In the rows, 128 means zero.
Known rows, with every way that one mark hangs from another
[buzu goni vebu]: [122 116 126 143 119 129 131 129 127 131 133 132 167 194 128 124 137 120
  78 130 126 122 137 115 114 145 124 135 144 150 133 137 140 149 132 111
 143 124 131 131 123 125 106 127 137 128 116 121 149 133 128 133 125 142
 123 103]
[guku fusapeg goni]: [129 120 129 135 137 155 134 138 134 122 120 112 115 173 133 137 127 128
 146 120 134  97 119 125 121 125 150 109 124 102 139 116 123 120 119 105
 116 125 129 144 129 141 144 136 128 118 114 150 133 122 132 129 126  92
 149 156]
[vebu [dupiv [tema buzu]] fivos [rivod kigis]]: [120 138 126  90 127 117 131  97 162 138 159 140 121 168 153 135 101 150
  99  70 137  94 181 125 216 145  85 117 145 123 156 150 150 138 144 148
 189 117 106 167 116 143 173 130 132  83 118 104 127 220 111 117 158  41
 101 198]
[fivos [vebu [dupiv [tema [buzu goni] [rivod kigis]]]]]: [ 99 118 132  99 124 108 126 108 158 138 165 144 142 153 157 136 123 134
 114  84 129 120 190 130 187 158  72 123 136 127 145 140 145 153 145 125
 179 117 115 142 113 137 172 131 126 112  92 101 133 203 126 122 139  68
 104 168]
[sife [goni [buzu [degaf [fusapeg guku] ponir] vebu]]]: [130 120 114 130 111 135 134 125 127 125 117 131 128 185 130 121 151 123
 120 142 136  57 114 132  96 112 128 125 155 132 154 117 137 142 127 109
 136 116 142 157 103 129 138 122 150 115 118 147 153  86 150 134 145  98
 114 103]
[goni [buzu [degaf mataf] vebu]]: [132 130 126 129 117 123 128 130 134 128 136 133 142 159 138 125 129 119
  74 145 118  84 131 126 125 135 112 126 142 124 148 113 146 147 136 120
 126 121 137 125 119 121 145 132 142 111 120 146 145  98 132 137 123 130
 121 101]
[goni [buzu [degaf [fusapeg guku] mataf ponir] kigis]]: [137 121 119 114 100 122 124 133 135 129 135 126  83 156 126 121 177 119
 103 156 129  70  98 145 114 108 128 109 149 120 162 120 151 128 141 112
 120 131 133 169  99 133 125 116 153 141 123 149 154  94 145 137 126  80
 112  88]
[sife [goni [buzu degaf]]]: [130 133 117 145 130 127 128 115 124 130 124 126 150 127 131 120 124 143
 113 133 139  88 138 122  95 123 127 135 138 121 135 117 133 145 128 130
 146 119 142 108 132 128 147 128 131  97 127 145 134  99 139 128 143 130
 124 132]
[fusapeg [guku fivos [goni [buzu degaf kigis vebu]]]]: [133 122 124 150 125 147 139 129 125 113 117 114 155 173 126 123 129 129
 110 138  96  74 118 133 132 145 142 120 133 118 162 109 122 140 103  89
 134 133 123 157 138 124 115 136 132 148 111 156 148 128 142 141 142 121
 133 139]
[mapu [buzu [degaf [ponir [guku movag]]] kigis vebu]]: [144 119 132 154 111 126 131 121 123 127 143 124 133 183 134 134 155 122
 114 145  87  70  95 130 124 126 161 119 153 140 146 131 152 155 109  77
 133 130 132 174 112 128 102 125 143 139 107 139 143 119 135 132 129 186
 135  99]
[tema [rivod kigis]]: [131 122 133 108 137 100 126 123 134 130 137 138 116 137 140 127 119 128
 127 109 121  95 149 128 156 130  99 112 133 128 138 137 138 139 126 126
 151 130 125 141 117 128 154 122 128 115 121 127 128 161 128 129 129  93
 113 148]
[tema [buzu [degaf fusapeg mataf ponir] goni] rivod]: [127 117 134  96 107  93 111 134 167 132 158 126  96 196 148 139 178 129
  99 152 143  53 126 129 151 114  91 105 159 120 162 126 167 153 162 130
 134 126 127 174  76 128 137 116 155 127 114 124 150 132 138 126 119  99
  87 102]
[buzu [degaf fusapeg mataf ponir] goni]: [134 115 128 112 102 113 110 152 147 134 151 132  79 210 130 135 189 123
 105 164 147  73 100 131 113  98 135 114 152 132 153 140 158 128 164 124
 121 127 128 158  84 135 119 110 156 133 110 137 158  91 138 133 121  86
 109  89]
[fivos [vebu dupiv [rivod kigis]]]: [108 128 141  97 121 119 132 114 143 135 160 148 108 148 145 135 104 132
 132  89 138 119 177 135 183 131 105 115 123 122 134 145 132 137 141 139
 165 114 120 135 123 126 174 125 129 108  93 113 125 185 129 125 152  75
 119 181]
[fivos [vebu [dupiv tema] [rivod kigis]]]: [106 126 136  95 124 121 130 111 151 136 159 149 118 145 151 139 100 132
 131  75 137 114 181 137 194 146  95 118 128 124 141 149 136 136 138 129
 175 113 113 142 119 134 183 128 125  99  90 112 121 196 124 123 152  45
 115 178]
[movag [guku [goni [buzu kigis]]]]: [130 129 128 138 122 144 131 116 121 127 116 122 141 160 128 123 135 122
 134 127 120 131 121 133 107 123 138 117 130 103 142 109 126 135 108 109
 124 137 122 142 154 129 110 133 116 117 130 146 138 129 135 131 116 121
 157 146]
[fusapeg guku]: [129 125 118 128 121 139 132 129 123 121 123 122 124 137 124 124 144 125
 143 128 122 127 123 138 125 124 124 127 131 138 134 127 117 123 114 116
 120 128 124 146 129 135 116 127 132 141 132 120 142 132 136 135 134 110
 133 129]
[tema buzu [rivod kigis]]: [124 125 134  97 134  95 127 112 145 131 144 132 126 130 150 128 123 131
 118 108 117  96 160 126 173 133  81 111 139 119 143 123 145 148 130 127
 157 128 128 145 118 124 152 128 130 120 123 112 126 174 126 125 128 113
  98 146]
[buzu [degaf fusapeg mataf ponir] [vebu rivod]]: [133 122 139  96 100 118 124 145 157 128 150 138  85 223 142 142 148 108
 104 146 140  35 109 135 157 106 120  99 155 128 161 139 160 140 151 121
 125 119 130 183  74 120 138 114 162 116 105 143 146 106 139 135 133  85
  99  94]
[vebu [dupiv [tema [buzu goni]]] fivos [rivod kigis]]: [119 132 124  98 124 115 126  96 162 141 163 140 134 190 150 132 115 154
  79  72 143 101 185 118 202 149  85 123 150 130 155 155 156 142 152 145
 197 117 105 162 120 146 161 127 134  84 115  98 137 219 111 115 156  40
 100 190]
[goni buzu]: [127 131 120 134 129 126 127 117 123 130 121 129 137 107 129 119 123 133
 102 132 132 131 132 127 115 136 122 131 129 116 134 110 128 133 131 135
 131 125 133 111 141 127 140 134 127 114 134 141 129 115 130 126 123 122
 131 122]
[tema [buzu kigis] rivod]: [120 126 136 114 125 106 132 105 146 129 137 120 146 120 141 127 130 130
 102 117 119  96 148 124 167 149  88 116 140 120 141 119 151 159 129 121
 151 136 130 155 113 121 128 128 129 134 129 116 124 176 129 122 126 143
 100 131]
[mapu [buzu goni kigis [vebu [dupiv tema] rivod]]]: [123 114 124 149 118 127 135  93 143 142 144 134 173 161 135 133 122 129
  48 101 128 104 150 121 149 162 109 136 158 151 149 163 156 155 124  86
 183 123 123 157 119 130 114 125 133 103 104 114 137 168 125 124 140 120
 117 118]
[dupiv [tema [rivod kigis]]]: [130 119 126 105 140 108 124 120 142 132 137 138 132 134 147 132 115 126
 128  93 119  95 152 132 166 146  88 117 135 130 148 143 141 137 121 113
 160 130 117 145 115 138 159 128 123 104 119 125 121 173 123 128 131  61
 110 144]
[degaf [fusapeg [guku fivos goni movag]] mataf ponir]: [129 107 132 110 119 151 126 162 144 114 125 116  66 209 119 130 176 122
 193 151 123  76  71 157 143  93 145  84 137 106 169 117 121 109 125 106
 107 130 117 215 121 126 136 110 155 148  96 162 139  89 134 136 128  48
 121 112]
[guku fusapeg goni movag]: [130 116 132 142 141 165 136 148 129 117 124 103 120 196 132 132 124 136
 167 121 131  81 116 128 119 127 158  93 126 102 137 101 122 128 110  90
 118 126 130 158 140 142 140 136 132 117  98 160 127 123 126 126 131  98
 159 155]
[ponir [degaf mataf]]: [132 127 129  91 123 129 123 143 140 127 121 130 110 164 122 141 145 117
 128 137 123 144 121 137 135 117 125 111 126 112 138 142 133 129 148 132
 114 126 117 145 136 120 148 117 136 118 125 130 126  88 123 133 115  98
 113 120]
[fivos [vebu dupiv]]: [104 128 138 117 119 133 132 122 139 131 147 141 121 131 137 135 118 129
 146 112 133 143 158 135 159 137 117 129 119 122 126 129 125 134 141 138
 139 115 122 130 122 128 159 131 126 124 102 120 128 153 132 125 139 109
 130 165]
[ponir [guku fusapeg goni movag]]: [130 116 124 150 137 161 133 133 126 117 122 105 117 219 130 136 144 135
 183 124 115 110 104 132 114 121 175 102 124 102 137  98 122 138 104  89
 117 126 119 164 141 149 133 132 127 128 110 153 132 124 127 129 127 109
 169 164]
[buzu vebu]: [124 124 129 129 124 134 136 128 127 126 125 134 150 162 131 129 120 115
 105 126 115 112 132 123 134 141 122 130 136 140 132 128 134 141 124 115
 132 123 131 138 120 121 124 130 135 129 120 128 133 129 128 133 128 141
 124 114]
[tema [buzu degaf [vebu dupiv]] rivod]: [117 129 138 115 118 107 131 110 157 126 143 128 153 173 155 142 109 130
  97 116 117  52 165 121 185 154  86 122 147 125 150 115 156 170 135 119
 152 119 126 157  93 124 148 136 134 114 112 119 135 169 134 126 140 139
 104 148]
[vebu dupiv fivos rivod]: [123 141 132 113 122 131 132 111 148 130 147 135 116 167 133 132 104 151
 109  95 151 108 156 123 191 134 117 123 132 122 138 147 137 137 148 162
 158 117 111 160 116 136 157 125 133  90 124 119 130 181 120 117 156  76
 123 195]
[degaf fusapeg mataf ponir]: [127 116 131  92 111 124 119 148 148 133 133 138  58 165 126 132 172 110
 141 149 143  99  91 144 135  93 125 104 142 118 150 136 143 110 154 134
 110 125 129 175  96 125 141 108 154 133 118 140 136  85 131 130 114  69
 105  87]
[dupiv [vebu fivos]]: [138 134 125 128 129 131 134 132 141 127 132 142 143 149 134 136 122 136
 126 111 130 115 140 123 165 140 109 128 129 137 138 139 133 139 132 148
 139 120 117 150 113 141 160 131 133 107 137 122 143 152 116 120 135  83
 128 165]
[ponir [guku fusapeg]]: [125 120 114 139 128 134 130 128 129 126 121 117 115 178 130 134 150 127
 148 128 120 125 109 129 125 126 162 119 124 116 132 117 129 138 121 112
 117 128 121 146 121 150 136 129 126 132 130 132 141 135 129 129 124 122
 148 145]

Rows
[121 112 128 147 115 130 136 120 124 134 137 130 175 188 123 118 144 117
  61 128 116 115 136 112 114 154 128 133 148 152 133 143 152 155 131  97
 154 132 134 141 122 122  89 123 139 144 116 119 150 148 128 133 126 149
 117  94]  [buzu goni kigis vebu]
[124 136 123 117 126 138 131 114 148 132 138 137 130 152 136 134 113 144
 120  93 136 123 151 125 180 149 113 134 132 132 143 147 137 125 141 145
 153 120 105 156 116 148 159 131 128  97 124 122 130 170 115 120 147  62
 126 181]  [vebu [dupiv tema] fivos]
[126 121 130 106 116 129 122 136 138 129 136 132  80 175 127 130 173 119
 154 142 109 128  88 141 133  99 146 118 136 112 144 134 137 128 141 134
 111 126 117 165 113 127 140 111 143 130 132 130 137  94 125 131 108  98
 124 103]  [degaf mataf [ponir guku]]
[148 135 139 134 106 120 133 117 140 129 154 133 128 173 139 136 132 130
  68 131 114  47 122 120 163 128 132 121 155 141 152 158 157 146 132 115
 149 124 130 176  95 122 119 126 152 109 113 130 147 152 133 125 143 152
 111 128]  [mapu [buzu [degaf ponir] kigis [vebu fivos rivod]]]
[101 125 137  90 126 109 129 106 159 135 159 145 130 132 160 139 110 130
 134  81 121 111 187 136 202 154  72 119 131 119 146 133 140 147 139 127
 171 116 115 148 112 133 188 134 125 110  95 107 120 203 126 122 141  68
 105 176]  [fivos [vebu [dupiv [tema buzu [rivod kigis]]]]]
[117 113 128 108 131 137 127 163 142 115 130 114 112 227 127 151 160 125
 181 139  98 136 107 147 160 128 172  81 106  93 144 115 121 150 136 113
 107 126 102 178 148 132 177 119 136 133  83 150 132 124 119 131 122 109
 135 154]  [ponir [degaf mataf] [guku [fivos vebu] fusapeg movag]]
[123 124 133 145 142 142 137 130 130 118 109 124 161 155 129 125 103 130
 113 132 107 102 123 127 139 146 138 122 125 100 154 103 117 136 115 116
 137 126 125 136 154 112 144 139 125 124 109 165 128 113 129 131 129 123
 131 142]  [guku fivos [goni [buzu vebu]]]
[116 119 130  95 119 120 119 149 150 122 127 137  95 199 123 154 173 111
 170 153 110 160 107 153 161 112 148 105 112 101 149 132 122 138 151 134
 112 126  99 173 132 123 162 112 133 148 102 140 133 105 131 134 122 102
 111 145]  [ponir [degaf fusapeg mataf] [guku [fivos vebu]]]
[126 119 132 115 120  88 124 117 147 132 158 133 158 205 157 133 134 127
  67 119 111  55 171 112 157 146  83 117 157 141 152 128 164 171 136 108
 168 125 132 145 100 126 132 130 140 121 108 112 151 178 133 132 132 137
  94 129]  [tema [buzu degaf goni vebu] [rivod kigis]]
[129 135 136 113 124 100 122 120 152 124 147 119 139 138 152 139 126 137
 113 130 123  70 152 124 167 138  91 119 140 119 143 111 148 159 132 128
 139 128 129 143 100 126 142 135 131 121 126 121 132 160 136 124 133 147
 105 144]  [tema [buzu degaf] rivod]
[123 108 126 118 128 134 125 159 141 120 133 110  84 207 126 132 172 132
 174 144 104  89  72 142 150 110 176  85 127  99 153 115 133 133 131 115
 108 130 114 189 122 133 155 113 148 131 100 155 137 114 116 128 114  94
 133 111]  [degaf mataf [ponir [guku fivos fusapeg movag]]]
[118 122 130 144 135 155 136 140 124 108 126 111 143 156 129 123 127 140
 174 130 109 120 127 146 140 136 138 106 114 104 149  91  96 132 104 107
 127 124 118 156 164 122 151 137 128 140  91 158 132 136 136 133 142 104
 148 168]  [fusapeg [guku [fivos vebu] [goni buzu] movag]]
[117 128 138 116 115 125 140 104 143 130 141 123 163 159 140 128 117 120
  75 114 117  90 152 120 163 151  99 118 149 128 142 123 152 163 127 111
 159 128 134 157 120 114 111 130 138 133 120 111 128 175 126 125 135 155
  99 114]  [tema [buzu kigis [vebu rivod]]]
[132 123 125 130 106 120 130 125 137 133 136 135 127 169 132 125 146 109
  60 150 125  70 125 129 120 132 113 117 151 129 156 118 161 147 141 106
 134 127 142 148 106 123 127 124 148 131 116 150 148 100 139 138 128 123
 110  90]  [goni [buzu [degaf fusapeg mataf] kigis vebu]]
[122 123 133 128 117 100 124 119 150 127 150 123 174 195 153 137 136 129
  69 132 120  65 160 112 152 154  89 125 154 138 147 118 159 175 138 112
 151 123 130 146  97 124 122 134 139 123 114 115 149 166 136 129 131 160
 100 123]  [tema [buzu degaf goni vebu] rivod]
[124 115 123 107 118 132 124 146 141 127 132 123  74 193 129 133 176 119
 153 139 117 110  83 139 133 102 160 103 134 105 147 128 140 127 142 126
 104 123 121 174 105 138 150 115 146 123 122 138 143 103 123 130 107  84
 130 106]  [degaf mataf [ponir [guku fusapeg]]]
[117 114 126 131 121 135 131 149 133 115 132 121 111 168 123 131 151 125
 179 139 127 110 118 151 150 122 131 101 121 132 142 111 110 128 119 109
 123 130 120 177 129 131 134 124 139 159  88 141 136 145 139 132 147 107
 127 143]  [degaf [fusapeg [guku [fivos vebu] movag]]]
[132 126 131 142 136 164 143 133 134 116 130 109 143 231 139 127 104 140
 112 108 137  65 136 118 141 143 139  91 134 100 151  96 130 148 118 108
 138 116 129 170 142 136 162 143 142  87  99 168 136 145 123 123 140  85
 152 173]  [guku fusapeg [goni [buzu [vebu fivos rivod]]] movag]
[115 124 153 133 140 149 133 143 141 112 146 114 138 173 137 137 101 144
 179 118 120  98 138 137 174 136 139  95 110  98 142 110 108 141 115 116
 143 125 114 158 156 114 158 133 128 125  75 156 112 160 128 124 150 110
 137 186]  [guku [fivos [vebu rivod]] goni movag]
[132 115 126 122 114 130 122 136 131 125 129 126  78 203 125 131 174 124
 180 144 125 115  84 143 119 101 165 105 138 121 143 114 136 131 130 113
 117 129 121 186 109 137 125 114 143 149 118 144 131 107 133 124 125 104
 134 112]  [degaf fusapeg [ponir [guku movag]]]
[112 117 146 135 144 155 137 155 144 110 140 104 127 199 140 141 105 144
 175 115 130  72 131 135 174 140 155  77 110  88 144 102 111 140 114 105
 134 122 118 169 147 128 171 137 130 117  64 166 120 168 128 123 147  93
 144 189]  [guku [fivos [vebu rivod]] fusapeg goni movag]
[119 132 123 113 122 125 125 110 155 133 141 125 139 141 149 143 117 138
 118 105 126  93 157 131 169 150 105 131 139 121 147 125 148 138 134 118
 153 120 116 141 109 144 149 136 126 113 118 117 126 162 125 123 143  99
 116 149]  [vebu [dupiv [tema [buzu degaf]]]]
[130 111 127 135  98 120 125 135 143 136 149 134 134 224 127 129 172 106
  55 156 130  67 122 122 117 131 118 119 160 152 151 145 170 154 148  93
 142 131 136 160  92 129  93 112 155 146 105 132 164 115 138 142 129 126
 104  82]  [buzu [degaf fusapeg mataf] goni kigis vebu]
[103 132 142 109 118 129 132 116 147 131 154 140 119 142 142 138 104 134
 135 101 145 125 167 134 181 137 110 122 121 118 130 135 128 142 142 142
 151 113 120 138 120 124 168 129 128 109  98 117 123 175 131 122 149  94
 125 175]  [fivos [vebu dupiv rivod]]
[134 126 122 149 119 140 128 117 130 124 121 131 124 211 135 138 143 119
 129 146 116 103 114 131 109 122 148 130 137 112 153 101 133 146 119 102
 126 122 124 148 122 137 128 134 129 134 128 154 145  97 145 136 131 121
 148 147]  [ponir [guku [goni [buzu [degaf fusapeg] vebu]]]]
[133 118 123 105 118 134 119 141 137 124 122 126  88 229 118 146 177 114
 170 148 119 150  98 149 125 102 152  97 129 110 145 122 135 142 138 111
 110 129 108 183 136 135 137 109 139 136 119 143 127  83 126 132 119  99
 129 124]  [ponir [degaf fusapeg mataf] [guku movag]]
[112 129 138 118 122 117 126 138 138 121 140 129 137 158 137 137 121 126
 157 124 123 127 134 140 173 129 131 106 113 113 134 125 113 142 120 137
 126 131 109 152 141 119 139 128 119 120  97 131 133 181 131 128 133 129
 134 164]  [movag [guku [fivos [vebu rivod]]]]
[137 129 129 127 113 117 126 123 125 130 134 125 120 128 131 119 141 133
  90 143 122  80 115 126 114 131 144 122 141 116 147 118 152 137 137 120
 136 132 136 131 111 127 127 129 139 134 126 149 138 117 137 127 127 127
 121 102]  [goni [buzu [degaf ponir] kigis]]
[115 120 133 128 112 120 136 104 142 134 148 123 178 188 136 124 135 126
  50 118 124 102 158 113 145 154 102 124 155 138 141 131 159 169 134 107
 169 128 133 152 122 116  95 128 142 133 118 105 139 179 126 125 132 155
  99 106]  [tema [buzu goni kigis [vebu rivod]]]
[135 112 132 108 102 103 121 137 143 136 157 143 103 252 143 134 153 117
  77 131 140  35 130 121 134 116 129 107 162 147 158 150 166 145 151 107
 159 121 130 165  81 131 119 116 159 125  98 130 158 140 140 132 141  84
 100 104]  [buzu [degaf fusapeg ponir] goni [vebu [rivod kigis]]]
[122 122 121 145 127 139 144 102 119 132 115 131 177 139 124 110 121 126
  85 120 126 100 138 118 101 141 120 134 145 129 137 124 140 156 122 111
 160 122 147 128 137 117 134 125 135 110 124 139 133 113 132 129 137 140
 116 107]  [sife [goni [buzu kigis vebu]]]
[137 132 118 122 133 136 132 127 150 129 131 142 156 150 141 141 119 135
 127  93 127 108 147 127 176 158  95 131 134 142 148 146 137 136 124 138
 149 121 106 158 108 152 167 136 128  94 134 122 136 167 112 119 135  48
 124 163]  [dupiv tema [vebu fivos]]
[124 125 119 143 131 134 136 102 119 133 119 127 157 110 121 109 128 138
 102 123 135 111 135 121  96 131 124 132 139 118 134 123 135 145 124 121
 157 127 144 121 144 122 137 122 130 110 130 140 130 113 133 125 137 126
 119 118]  [sife [goni [buzu kigis]]]
[134 121 133 130 142 149 127 143 127 112 110 109 133 221 120 147 140 136
 192 136  90 142 101 140 138 128 184 102 111  90 147 111 112 144 113 101
 122 134  97 170 169 127 137 126 119 137 108 158 117 111 122 130 129 121
 149 171]  [ponir degaf [guku fivos goni movag]]
[112 119 137 106 118 124 122 145 146 123 144 133  89 169 131 134 167 122
 171 147 101 129  94 147 163 109 150 110 121 106 148 131 125 131 144 143
 113 125 110 169 120 117 160 114 141 140 106 136 135 115 125 131 115 106
 116 121]  [degaf mataf [ponir [guku [fivos vebu]]]]
[118 129 134 125 108 124 138 106 145 132 147 125 156 167 143 135 122 126
  80 122 108  68 154 120 162 152 112 127 149 131 145 120 162 159 131 102
 155 125 133 152 105 124 113 134 137 138 112 116 138 162 130 130 142 161
 108 125]  [tema [buzu degaf kigis [vebu dupiv]]]
[124 116 128 139 147 148 134 149 138 116 116 107 124 167 128 137 121 137
 152 129 122  85 109 128 147 134 162 103 114  93 147 112 115 121 116 109
 121 130 121 150 138 133 152 135 126 126 101 161 131 133 127 128 132  97
 141 162]  [guku fivos fusapeg goni]
[126 125 123 141 121 135 137 115 130 131 132 132 162 159 130 115 131 124
  75 135 123  70 134 121 106 131 114 128 151 127 145 127 152 158 131 110
 152 122 146 132 126 117 141 120 143 104 118 145 142  95 135 134 137 130
 111 101]  [sife [goni [buzu [degaf mataf] kigis vebu]]]
[112 111 124 129 124 124 130 115 147 134 135 137 172 200 141 132 118 127
  82  95 129 102 158 118 157 170  95 134 148 146 148 146 152 160 135 106
 168 120 115 153 105 138 137 128 131 104 107 118 140 169 124 126 134  82
 116 129]  [buzu goni [vebu [dupiv [tema rivod]]]]
[113 113 142 140 144 156 137 159 138 110 135 105 129 188 136 138 118 140
 183 124 120  86 123 136 156 138 163  84 108  93 141  99 108 132 113 102
 123 124 122 161 150 129 168 138 130 131  68 167 126 150 126 126 141 109
 150 177]  [guku [fivos vebu] fusapeg goni movag]
[138 130 123 115 138 120 131 125 158 126 134 144 156 151 150 143 111 136
 128  85 131  86 156 126 200 167  75 123 135 139 154 147 142 152 126 138
 156 121 103 169  97 151 182 134 127  86 132 123 134 184 114 117 134  39
 118 177]  [dupiv [tema rivod] [vebu fivos]]
[139 135 127 114 125 110 131 111 170 128 151 134 171 153 159 146 120 141
  98  94 117  49 167 121 210 173  67 119 147 135 163 137 165 168 129 124
 168 127 110 176  84 149 164 138 132 102 130 114 141 207 118 117 140  73
  99 173]  [dupiv [tema [buzu degaf kigis] rivod] [vebu fivos]]
[131 130 119 148 126 130 132 108 122 132 126 125 156 122 127 114 129 140
  98 133 133  83 136 121  97 130 130 133 142 121 137 123 142 150 126 117
 155 126 145 115 131 127 134 125 132 112 125 144 135 112 138 128 145 134
 119 124]  [sife [goni [buzu degaf kigis]]]
[130 117 128 146 140 159 134 146 125 108 117 103 133 175 121 127 132 140
 183 130 105 101 109 143 138 128 149 105 122 116 148 106 103 124  96  94
 124 134 113 173 158 128 122 129 128 145 104 152 129 132 130 135 141 105
 146 157]  [fusapeg [guku fivos goni movag]]
